What can hang from each mark
ruget: bovi kugu
bovi: fikup nemu ruget vomi
kugu: nemu ruget vomi
nemu: bovi
lusop: vomi
vomi: bovi kugu lusop

Each row was made from one small tree. Brackets hold a mark, then the marks that hang from it, in alphabetical order. Every link used is in the known rows. Write each row's tree.
Known rows
[bovi fikup nemu [vomi kugu lusop]]: [-4.463 -2.982  2.608 -2.400  1.229  4.474 -1.861  3.969 -0.549  1.935
  0.697 -0.102 -1.114  1.709 -0.248 -0.452 -3.697  1.168 -2.338  0.714
 -0.047  0.251 -2.830  0.924 -0.274  4.005 -1.296 -1.699  0.163  5.058]
[bovi fikup nemu ruget]: [ 0.497 -0.258  1.096  0.528 -0.377  4.468  0.488  3.567  0.709  1.653
  3.460 -1.223 -3.320  3.100 -1.599  1.151 -1.270  0.991 -2.967  0.809
  1.430  1.268 -0.209  1.309 -0.585  6.194 -0.018 -0.945  3.101  3.210]
[ruget [bovi fikup nemu] [kugu [vomi lusop]]]: [-2.242  0.734  0.922  0.936 -1.286  1.440 -0.314 -0.026 -0.807  0.429
  0.133 -2.583 -1.203 -1.093  2.047  0.210  0.822 -2.062  1.409 -0.373
 -1.750  0.322  0.637  0.567 -1.820 -0.901  1.098 -0.051 -1.793  2.900]
[bovi nemu vomi]: [ 0.772 -0.454  2.407  0.800  0.076  4.806 -1.314  1.973 -0.553  0.503
  1.290 -0.188 -0.138  0.383 -0.784  1.699 -1.587  0.929 -0.071  1.573
  1.607  1.258 -1.531  0.629 -0.033  3.160 -1.663 -2.702  2.922  2.601]
[vomi [bovi nemu] kugu lusop]: [-1.878 -1.772  1.886 -3.296 -3.421 -3.208  0.082  0.455 -0.018  1.391
 -0.291  1.939 -1.234 -2.473  1.198 -2.746 -1.741  0.472 -2.139  0.189
 -2.162 -0.930 -3.007  0.114  3.432 -0.130 -0.011  2.142 -0.176 -1.227]
[vomi bovi kugu lusop]: [-1.074 -1.183  1.000 -3.765 -2.612 -4.568  0.460 -1.093  1.595  0.138
 -1.926  2.165 -0.707 -2.264  0.077 -3.208 -0.562  1.298 -1.029  0.121
 -2.422 -1.998 -1.960 -0.576  4.028 -1.723  0.482  3.503 -0.173 -2.968]
[lusop [vomi [bovi [ruget kugu]]]]: [ 0.271  0.668  1.192  0.051 -0.583 -2.718  0.722 -1.504 -0.179 -0.518
  0.479  0.128 -0.509  2.225 -2.447  2.253  0.815  1.808  0.302 -0.201
 -0.181 -2.019  0.391 -0.079  1.961  0.211  1.494 -0.240  2.215 -0.911]
[nemu [bovi fikup [ruget kugu] [vomi lusop]]]: [ 0.292  0.494 -0.413 -0.079  1.540  2.499 -1.591  2.128  1.763  1.569
 -0.086  0.999  1.027  3.059 -1.323  4.409 -1.206  0.893 -0.409  1.104
  0.004 -0.524  0.864  2.494 -1.122  2.209  0.444 -0.749 -1.183  2.274]
[bovi fikup nemu [ruget kugu] [vomi lusop]]: [-3.520 -0.895  2.422 -1.966  1.665  5.471 -0.757  5.817 -0.526  2.426
  2.099 -0.762 -1.162  3.639  0.053  2.217 -3.483  1.586 -1.122  1.786
 -1.162  0.784 -1.175  1.875 -2.221  4.861  1.109 -2.402 -1.481  7.778]
[vomi bovi]: [ 2.538  1.020  1.305  0.299 -2.036 -1.612  0.888 -2.151  2.197 -0.098
 -0.767  1.133 -1.506 -1.148 -1.311 -0.298  2.285  2.061  0.093  0.939
 -0.547 -0.554  0.471 -0.087  2.549 -0.660 -0.523  1.509  2.157 -3.917]
[nemu [bovi fikup [vomi [kugu ruget] lusop]]]: [-0.172 -1.498 -1.368  0.143  1.340  1.408 -2.221  0.017  1.002  0.614
 -1.615  0.841  1.483 -0.022 -0.979  1.453 -0.930  1.102 -1.012 -0.634
  0.210 -0.503 -0.079  1.151 -0.183  0.388 -1.144 -0.941 -1.086 -0.190]
[kugu nemu ruget vomi]: [ 2.862  2.016 -2.186  3.541 -0.141 -2.831  1.039 -4.359 -2.557 -2.153
 -1.265 -1.539  2.355 -6.348  3.477 -4.249  2.909 -2.405  1.676 -2.571
  0.707  1.264  0.497 -4.395 -0.100 -4.687 -0.639  0.295 -1.082 -2.943]
[kugu ruget [vomi [bovi nemu] lusop]]: [ 2.398  0.290 -0.620  1.835 -2.804 -2.073 -0.374 -3.292 -0.850 -0.255
 -2.240 -0.643  0.432 -7.411  3.876 -3.768  1.469  0.872 -0.752 -1.396
 -3.110  0.472 -0.610 -2.183  1.687 -2.567 -0.226  0.752 -1.133 -1.847]
[nemu [bovi ruget vomi]]: [ 3.664  0.952 -1.345  1.192 -0.152  1.515 -0.913  0.768  1.509 -0.120
 -0.111  1.625  1.215  2.376 -1.923  4.354 -0.721  0.826 -0.344  1.497
  1.577  0.337  0.773  1.953  0.182  2.339 -0.975 -0.735  1.951 -0.233]
[bovi fikup nemu ruget [vomi kugu]]: [-3.582 -2.054  1.356 -1.596  0.494  4.372  0.099  5.639 -1.734  0.859
  2.729 -1.135 -2.217  4.944 -1.317  1.483 -3.778  2.266 -3.154  0.824
  0.995  1.424 -1.510  1.683 -1.286  6.587 -0.989 -1.775  0.501  6.470]
[nemu [bovi fikup ruget [vomi kugu lusop]]]: [-0.271 -0.959 -1.199 -1.500  0.711  1.121 -1.510  2.379  1.644  0.811
 -0.537  1.622  0.445  2.998 -1.564  2.646 -2.413  1.318 -2.047  0.545
 -0.001 -0.465 -0.096  2.335  0.190  2.895 -0.507  0.114 -0.392  1.806]
[nemu [bovi fikup [vomi lusop]]]: [ 1.185 -0.180  0.008  0.596  1.884  3.297 -2.969  0.402  3.038  1.400
 -1.240  1.639  0.939  1.091 -1.435  2.898 -0.454  1.324 -0.839  0.983
  0.598 -0.619  0.277  2.136 -0.035  1.670 -1.431 -0.997  1.163 -0.043]
[nemu [bovi vomi]]: [ 3.552  0.786 -0.533  1.952  0.211  1.927 -2.079 -0.931  1.539  0.011
 -0.920  1.372  1.774  0.661 -1.973  4.020  0.404  0.574  0.425  0.972
  2.025 -0.026  0.335  1.460  0.395  0.630 -1.926 -1.558  2.413 -1.972]
[vomi lusop]: [ 2.488 -0.102  0.542 -0.965 -0.235  0.558 -0.997 -0.810  3.543  0.150
 -1.002  1.525  0.382 -2.350 -1.228 -1.512  0.196 -0.387  0.723  0.811
 -0.718 -1.296 -0.530 -0.992  2.836 -0.550  0.816  1.011  3.008 -1.633]
[ruget [bovi fikup nemu vomi]]: [-0.769 -1.176  1.274  0.406  0.260  4.990 -0.685  2.227  0.733  0.151
  0.906 -1.292 -2.152  2.385 -0.504  1.739 -0.468  1.043  0.742  2.191
 -0.063  1.584  1.179  2.524 -2.317  2.397 -0.915 -1.628  1.112  2.481]
[nemu [bovi [ruget kugu]]]: [ 3.928  1.891 -1.502  1.676 -1.185 -0.454  0.252 -0.463  1.092  0.310
  0.691  0.480  1.175  1.560 -2.121  4.162  0.887 -1.117  0.373  0.138
  2.064 -0.511  0.993  1.000  0.495  0.735  0.603  0.148  1.258 -1.681]
[lusop [vomi kugu]]: [-0.345 -1.390  0.382  0.008 -0.102 -2.145 -0.219 -1.958 -0.996 -1.740
  0.267 -0.423  0.437  1.270 -3.711  0.478 -0.159  0.003 -0.092 -1.512
  2.140 -2.536 -1.024 -1.582  2.823  0.545  0.056 -0.570  4.160 -1.249]

Write each row's tree
[-0.102  2.807 -0.387  1.116 -1.152 -2.808  1.726 -2.944 -2.019 -1.947
 -0.623 -1.768  1.105 -2.030  2.485 -0.502  2.961 -4.104  4.390 -0.578
 -0.325  0.260  1.262 -1.437 -1.454 -5.326  1.047  1.190 -2.413 -1.155]  [ruget bovi [kugu nemu vomi]]
[ 1.212 -0.732 -0.069 -1.297 -0.095  1.732 -0.748  0.228  2.516 -1.489
 -1.660  0.868  0.072 -0.179 -0.040  0.539 -0.177  0.506  2.885  2.752
 -1.995  0.154  1.432  1.386 -0.084 -1.371  0.398  0.546  0.820 -0.078]  [ruget [bovi [vomi lusop]]]
[-1.042 -2.177 -1.184  0.616  0.311 -1.714  0.460 -2.241 -1.283 -2.139
 -0.219 -1.838 -0.045  0.745 -2.622 -0.294  0.588  0.538  0.618 -2.132
  1.123 -1.787  1.038 -0.953  0.618 -0.443  0.768 -0.587  1.837 -1.065]  [lusop [vomi [kugu [ruget [bovi fikup]]]]]
[-0.741 -0.747  2.544  0.848  0.075  0.332 -0.801 -0.776  0.090  1.093
  1.050 -0.254 -1.998  1.939 -2.250  1.467  0.447  2.283 -1.951 -0.453
  0.458 -1.373 -0.629  0.515  1.254  2.315 -0.366 -1.654  3.816 -0.405]  [lusop [vomi [bovi fikup nemu]]]
[ 0.690  1.098  0.336 -0.319 -1.918 -1.785 -0.250 -1.371  1.748  0.134
 -1.654  0.255 -1.677 -2.230  1.267 -2.356  0.717  1.779 -1.983  0.066
 -3.214 -0.557 -0.115 -0.563  2.339  0.255  0.198  2.689  0.341  0.292]  [kugu [vomi [bovi fikup ruget] lusop]]
[-1.854  0.717  1.427 -0.179  0.852 -2.471  0.843 -0.527 -0.600  0.419
  1.057  0.000 -0.924  3.105 -1.408  1.340  0.759  1.363 -0.239 -0.401
 -0.209 -1.574  0.198  0.194  0.420 -0.082  1.328 -0.383  0.668 -0.255]  [lusop [vomi [bovi fikup [ruget [kugu nemu]]]]]
[ 0.006  1.443 -1.014  0.990 -0.172 -3.981  0.327 -3.626 -1.008 -0.240
 -2.499 -0.087  0.966 -6.686  5.016 -5.568  2.323 -0.279 -0.001 -1.900
 -2.979  0.448  0.027 -3.073  0.171 -5.181  0.235  1.595 -3.878 -2.625]  [kugu nemu ruget [vomi [bovi fikup] lusop]]
[-3.553 -2.609  1.273  0.151  1.131  4.298 -0.724  2.725 -2.361  0.671
  1.384 -1.989 -0.941  1.172 -0.444 -0.114 -1.961  2.112 -1.841 -0.661
  1.360  1.190 -1.018  0.239 -1.944  3.344 -1.694 -2.844 -0.593  3.961]  [bovi fikup nemu [vomi [kugu ruget]]]
[-0.785 -0.676 -0.203 -1.537 -0.355 -0.881  0.636  0.053 -0.609 -2.325
 -0.623 -0.007  0.310  0.801  0.108 -0.123 -0.119 -0.856  2.772  1.274
  0.151  0.567  0.721  0.533 -0.759 -2.022 -0.472  0.693 -0.331 -0.475]  [ruget [bovi [vomi [kugu nemu]]]]
[-0.765 -0.005 -0.756 -1.042 -1.877 -6.181  2.636 -2.771 -2.119 -0.979
 -0.819  0.472  0.395 -3.145  1.812 -4.030  1.451 -0.006  0.184 -1.926
 -0.537 -0.089 -0.669 -2.123  1.212 -4.347 -0.202  2.244 -2.878 -4.803]  [vomi bovi [kugu nemu ruget]]
[-1.456  0.614  1.211  0.489 -0.686  2.806  0.073  2.845 -1.192  1.935
  2.539 -2.139 -1.920  1.316  0.331  0.516 -1.139 -0.461 -1.879 -0.428
 -0.432  0.605 -1.030  0.022 -1.020  4.026  1.032 -0.688 -0.281  5.418]  [bovi fikup nemu [ruget [kugu [vomi lusop]]]]
[ 2.079  1.575 -1.286  1.749  0.158  1.055 -0.240  0.286  1.621  1.191
  1.119 -0.287 -0.220  3.057 -2.523  4.121  0.907 -0.176 -0.803 -0.142
  1.651 -0.502  1.543  1.601 -0.931  2.399  0.381 -0.199  0.486 -0.432]  [nemu [bovi fikup [ruget kugu]]]
[ 1.270  2.241 -0.068 -0.232 -0.110 -1.005  2.109  0.731 -0.518 -0.418
  1.784 -0.123  0.561  1.243 -0.532  0.627  0.569 -2.085  1.655  0.323
  1.076  0.178  0.202 -1.125 -0.145 -0.295  1.938  0.767 -0.180  0.190]  [bovi [ruget [kugu nemu]]]
[-0.314 -0.484 -1.549  0.098  2.112  0.270  0.681 -0.605 -0.209 -0.980
 -1.217 -0.246  1.334 -2.248  2.748 -2.523  0.822 -0.562  2.895  0.308
 -1.483  1.239  2.182 -0.495 -2.817 -3.936  0.867 -0.314 -3.372 -0.865]  [kugu nemu [ruget [bovi fikup [vomi lusop]]]]
[-0.285  0.035  2.654  0.451 -1.391  1.451  0.249  0.258  1.249  2.210
  1.195  0.000 -3.381  0.412 -0.525  0.193  1.008  2.423 -2.413  0.718
 -0.293  0.454 -0.458  1.200  0.792  2.369 -1.072  0.011  1.888 -1.094]  [vomi [bovi fikup nemu]]
[-3.322 -2.086  1.359 -4.312 -2.576 -2.026  0.739  3.213  0.403  2.072
  0.764  1.108 -3.150  0.638  0.647 -2.412 -2.822  1.911 -3.884  0.264
 -2.960 -0.559 -2.310  1.266  2.144  2.652  0.767  2.289 -1.017  1.648]  [vomi [bovi fikup nemu ruget] kugu lusop]
[ 4.343  1.534 -2.850  3.076  0.398 -2.055  0.339 -3.391 -0.751 -0.243
 -0.683  0.588  2.923 -3.734  1.529 -0.698  2.356 -2.491  1.567 -1.652
  1.971  0.881  1.068 -1.774 -0.804 -4.038 -0.321 -0.516 -0.947 -5.387]  [kugu [nemu bovi] ruget]
[-0.629 -2.246 -0.991  0.976 -0.883 -1.977  0.323 -1.861 -2.857 -1.885
  0.358 -1.601  0.316 -0.315 -1.473 -0.213 -0.280 -0.447  0.413 -1.882
  1.144 -1.268 -0.027 -1.099  0.861 -0.490  0.681 -1.306  2.333 -1.085]  [lusop [vomi [kugu [ruget [bovi nemu]]]]]
[ 2.638  1.639 -0.967  0.746  0.976 -0.651 -0.237  0.429 -0.010 -0.002
  0.173  2.029  2.093  0.973  0.473  1.707 -0.366 -1.763  0.701  0.962
  1.804  0.942 -0.193  0.443 -0.494 -0.752 -0.875 -0.443  0.067 -1.604]  [kugu [nemu [bovi ruget vomi]]]
[-1.906 -1.650  1.776 -1.708  1.504  5.887 -1.236  5.838  0.887  2.152
  1.804  0.290 -1.823  3.326 -0.128  1.025 -4.102  2.382 -2.567  2.417
 -0.956  1.172 -1.396  2.070 -1.008  6.087 -0.079 -1.873  0.745  6.790]  [bovi fikup nemu ruget [vomi lusop]]
[-3.354 -1.524  0.205 -2.895  1.259  0.627 -0.203  1.485  0.767 -0.894
 -1.170  0.326 -0.532  1.199  0.526 -1.203 -0.954 -0.137  1.614  1.562
 -1.434  0.097  0.492  1.150 -1.256 -1.379  0.109  0.835 -1.775  1.297]  [ruget [bovi fikup [vomi [kugu nemu] lusop]]]
[ 1.145  2.917 -0.387  0.754 -0.815 -2.110  1.766 -0.368 -1.622 -1.089
  0.992 -0.963  0.808 -0.073  0.671 -0.044  0.978 -2.374  1.222 -0.604
  0.526  0.301 -0.033 -1.982  0.155 -1.189  1.190  0.906 -0.562  0.949]  [bovi [ruget [kugu nemu vomi]]]
[ 0.642 -1.319 -0.897  2.042  0.313  3.688  0.167  0.095 -0.422 -0.745
  0.167 -2.083 -0.669 -0.879  0.442  0.243  0.754  1.461  1.407  0.504
 -0.404  1.583  2.389  0.823 -2.845  0.592 -0.079 -1.927 -0.654  0.633]  [kugu [ruget [bovi fikup nemu vomi]]]
[-1.852 -1.138  2.931  0.594  1.878  6.846 -1.611  3.018  0.016  1.568
  1.802 -1.035 -1.691  2.289 -1.577  1.771 -1.559  2.262 -1.517  1.341
  1.531  1.356 -0.894  1.366 -1.528  5.007 -1.926 -3.315  2.262  4.181]  [bovi fikup nemu vomi]
[-1.103  1.667  0.502 -0.369  1.425  0.990  1.850  1.860  0.110  0.634
  2.271 -1.148 -0.988  3.358 -1.141  1.075  0.703 -0.485  0.270 -0.049
  0.731  0.263  0.886 -0.302 -1.708  1.553  1.536  0.258 -0.784  1.835]  [bovi fikup [ruget [kugu nemu]]]
[-1.750 -1.300 -0.305 -0.624 -1.294 -2.738  1.900 -1.729 -0.314 -0.387
 -0.864 -0.982 -1.787 -1.348 -0.519 -2.436  1.695  2.879 -1.488 -1.841
 -0.700 -0.628  0.572 -0.859  0.902 -0.797 -0.168  1.753 -1.605 -2.973]  [vomi [bovi fikup] [kugu ruget]]
[ 1.683  1.905 -0.211 -0.008 -1.309 -0.925  1.032 -0.175  0.197 -0.875
  0.079 -0.754  0.323 -0.511 -0.235  0.301  0.327 -1.047  0.912  0.173
 -0.744 -0.569 -0.096 -1.459  1.207  0.077  2.091  1.350  0.271  1.680]  [bovi [ruget [kugu [vomi lusop]]]]
[-1.101 -1.252 -1.245  1.142  1.520 -3.034 -0.150 -2.566 -2.471 -0.841
  0.134 -0.539  1.758  0.242 -1.423 -0.101  0.375 -1.002 -0.311 -3.178
  2.539 -1.643 -0.201 -1.509  0.434 -1.317 -0.045 -1.030  0.858 -2.384]  [lusop [vomi [kugu [nemu [bovi fikup]] ruget]]]
[-1.917 -1.567 -1.105  0.131  1.111 -2.804  0.801 -2.041 -2.345 -1.957
  0.073 -1.306  0.821  0.629 -0.983 -1.364  0.503 -0.900  0.996 -2.507
  1.226 -1.265  0.408 -1.596 -0.148 -2.213  0.758 -0.533  0.372 -1.559]  [lusop [vomi [kugu nemu [ruget [bovi fikup]]]]]
[ 0.211  3.343  0.731  1.796 -0.208 -2.254  0.828 -2.877 -2.459 -1.038
 -0.151 -1.372  1.941 -2.510  1.278 -0.830  2.615 -3.600  2.694 -1.570
  1.243 -0.187 -0.543 -3.164  0.078 -3.805  0.358  0.297 -1.174 -0.561]  [ruget [kugu nemu vomi]]
[ 2.077  2.911 -1.575  2.607 -0.044 -1.885 -0.182 -1.768 -0.739 -0.122
  0.073 -0.044  0.962 -1.099  1.610 -0.398  1.241 -2.720 -1.069 -1.360
  1.268  0.876  0.113 -0.975 -0.398 -0.960 -1.348  0.785 -0.161 -1.150]  [kugu [nemu [bovi fikup ruget]] vomi]
[-1.888 -1.044 -0.162 -4.000  0.524 -1.015  0.336  3.091 -0.701 -0.958
 -0.376  1.918  1.307  1.152  0.843 -1.388 -3.401 -0.108  0.241  1.399
 -0.907  0.042 -1.898 -0.474  0.987  0.176  0.706  0.862 -1.175  2.959]  [bovi ruget [vomi [kugu nemu] lusop]]
[-2.893 -2.586  0.817 -2.208  0.030  2.880 -0.839  2.946  0.336  0.238
  0.175 -0.509 -1.671  1.460  0.420 -0.130 -2.117  0.478  0.198  1.681
 -1.325  0.528 -0.209  2.226 -1.374  1.695 -0.408 -0.438 -0.404  3.207]  [ruget [bovi fikup nemu [vomi kugu lusop]]]
[ 1.774  1.092 -0.053  0.122  1.507 -0.504 -1.602 -0.456  0.651  0.547
 -0.824  2.689  2.861 -1.189  1.039  0.648 -0.097 -2.419  1.102  0.772
  1.082  0.118 -0.846  0.147  0.178 -2.257 -1.035 -0.450  0.067 -2.314]  [kugu [nemu [bovi [vomi lusop]]]]
[ 1.561  0.395 -0.060  1.949  1.657  3.483 -2.524  0.058  2.171  0.982
 -0.404  0.720  0.516  2.112 -2.535  3.871  0.540  1.273 -0.705  0.665
  1.955 -0.130  0.926  1.940 -0.684  2.111 -2.093 -1.796  1.947 -0.360]  [nemu [bovi fikup vomi]]
[ 0.529  1.013 -0.580 -0.529  2.074  0.554 -0.972  1.492  1.010  1.227
  0.068  2.378  1.429  1.434  0.808  0.951 -1.084 -1.056 -0.328  1.015
  0.546  0.700 -0.295  0.893 -1.008  0.057 -0.321 -0.430 -0.914  0.002]  [kugu [nemu [bovi fikup ruget [vomi lusop]]]]
[ 1.399 -0.261 -1.919  0.171  1.264 -0.918  0.675 -1.321 -0.750 -1.540
 -1.617  0.407  2.259 -3.515  3.483 -2.525  0.889 -1.454  3.838  0.551
 -1.501  1.328  1.899 -1.071 -1.959 -5.382  0.917  0.005 -3.095 -2.180]  [kugu nemu [ruget [bovi [vomi lusop]]]]
[ 3.498  0.984 -1.567  1.871 -0.018  1.648 -0.467  0.399  2.790  0.973
  0.960  0.527 -0.775  2.623 -2.694  3.206  0.590  0.360 -1.894  0.292
  1.703  0.032  1.527  1.900  0.105  3.231 -0.400  0.095  2.396 -1.257]  [nemu [bovi fikup ruget]]
[-0.476 -0.503  0.380  0.190  1.066  3.530 -0.283  0.733  2.098 -1.223
 -0.723 -0.916 -1.494  2.498 -1.466  1.513  0.703  1.719  1.891  2.072
 -0.454  0.504  2.453  2.102 -1.762  0.704 -0.487 -0.421  0.968  0.740]  [ruget [bovi fikup vomi]]
[-0.142  2.647  1.024  1.159 -0.662 -3.084  0.641 -3.088 -0.871 -0.170
 -0.862 -0.260 -0.591 -2.686  2.330 -3.007  2.601 -0.658 -0.758 -1.109
 -0.475  0.545 -0.518 -1.948  0.595 -2.870 -1.568  1.530 -0.667 -2.096]  [kugu nemu [vomi [bovi fikup]]]
[ 1.261  2.731  0.230  1.377  0.398 -1.487  0.456 -1.658 -0.845  0.456
  0.590  0.171  2.421 -0.413 -0.146  1.978  2.034 -3.469  2.488 -0.676
  2.181 -0.457  0.005 -0.973 -0.594 -3.095  0.412 -0.349 -0.736 -2.556]  [ruget [kugu [nemu bovi]]]
[-0.083 -0.332 -2.351  0.857  0.138 -2.866  0.740 -1.851 -1.844 -0.482
 -0.107 -0.295  1.715 -1.609  0.476 -1.957  0.989 -1.999 -0.290 -2.771
  2.206  0.086 -0.169 -1.743 -0.287 -2.468 -0.597  0.582 -1.876 -3.389]  [vomi [kugu [nemu [bovi fikup]] ruget]]
[ 0.642  0.724 -2.661  1.569  0.214 -2.438  0.547 -3.267 -1.020 -1.618
 -2.328 -1.283  1.293 -6.060  4.972 -5.213  2.098 -2.566  2.182 -1.570
 -2.647  1.006  1.708 -2.510 -1.577 -5.573  0.916  1.460 -3.508 -1.681]  [kugu nemu [ruget [bovi fikup]] [vomi lusop]]
[-1.754 -1.713 -1.883 -2.431 -0.028 -3.382  1.072 -0.788 -0.593 -1.018
 -1.426  0.228  1.043 -3.173  2.482 -4.951 -0.298 -2.074  1.337 -1.186
 -1.652 -0.259  0.213 -1.544 -0.082 -4.332  1.365  2.135 -3.200 -1.884]  [vomi [kugu nemu [ruget [bovi fikup]]] lusop]
[-0.647 -1.170 -0.014 -4.267 -3.207 -4.963  1.322  0.422  1.534  0.018
 -1.108  2.279 -1.251 -0.688  0.277 -2.716 -1.652  1.597 -1.722  0.614
 -3.008 -1.463 -1.485  0.013  3.871 -0.256  1.333  3.824 -0.814 -1.434]  [vomi [bovi ruget] kugu lusop]
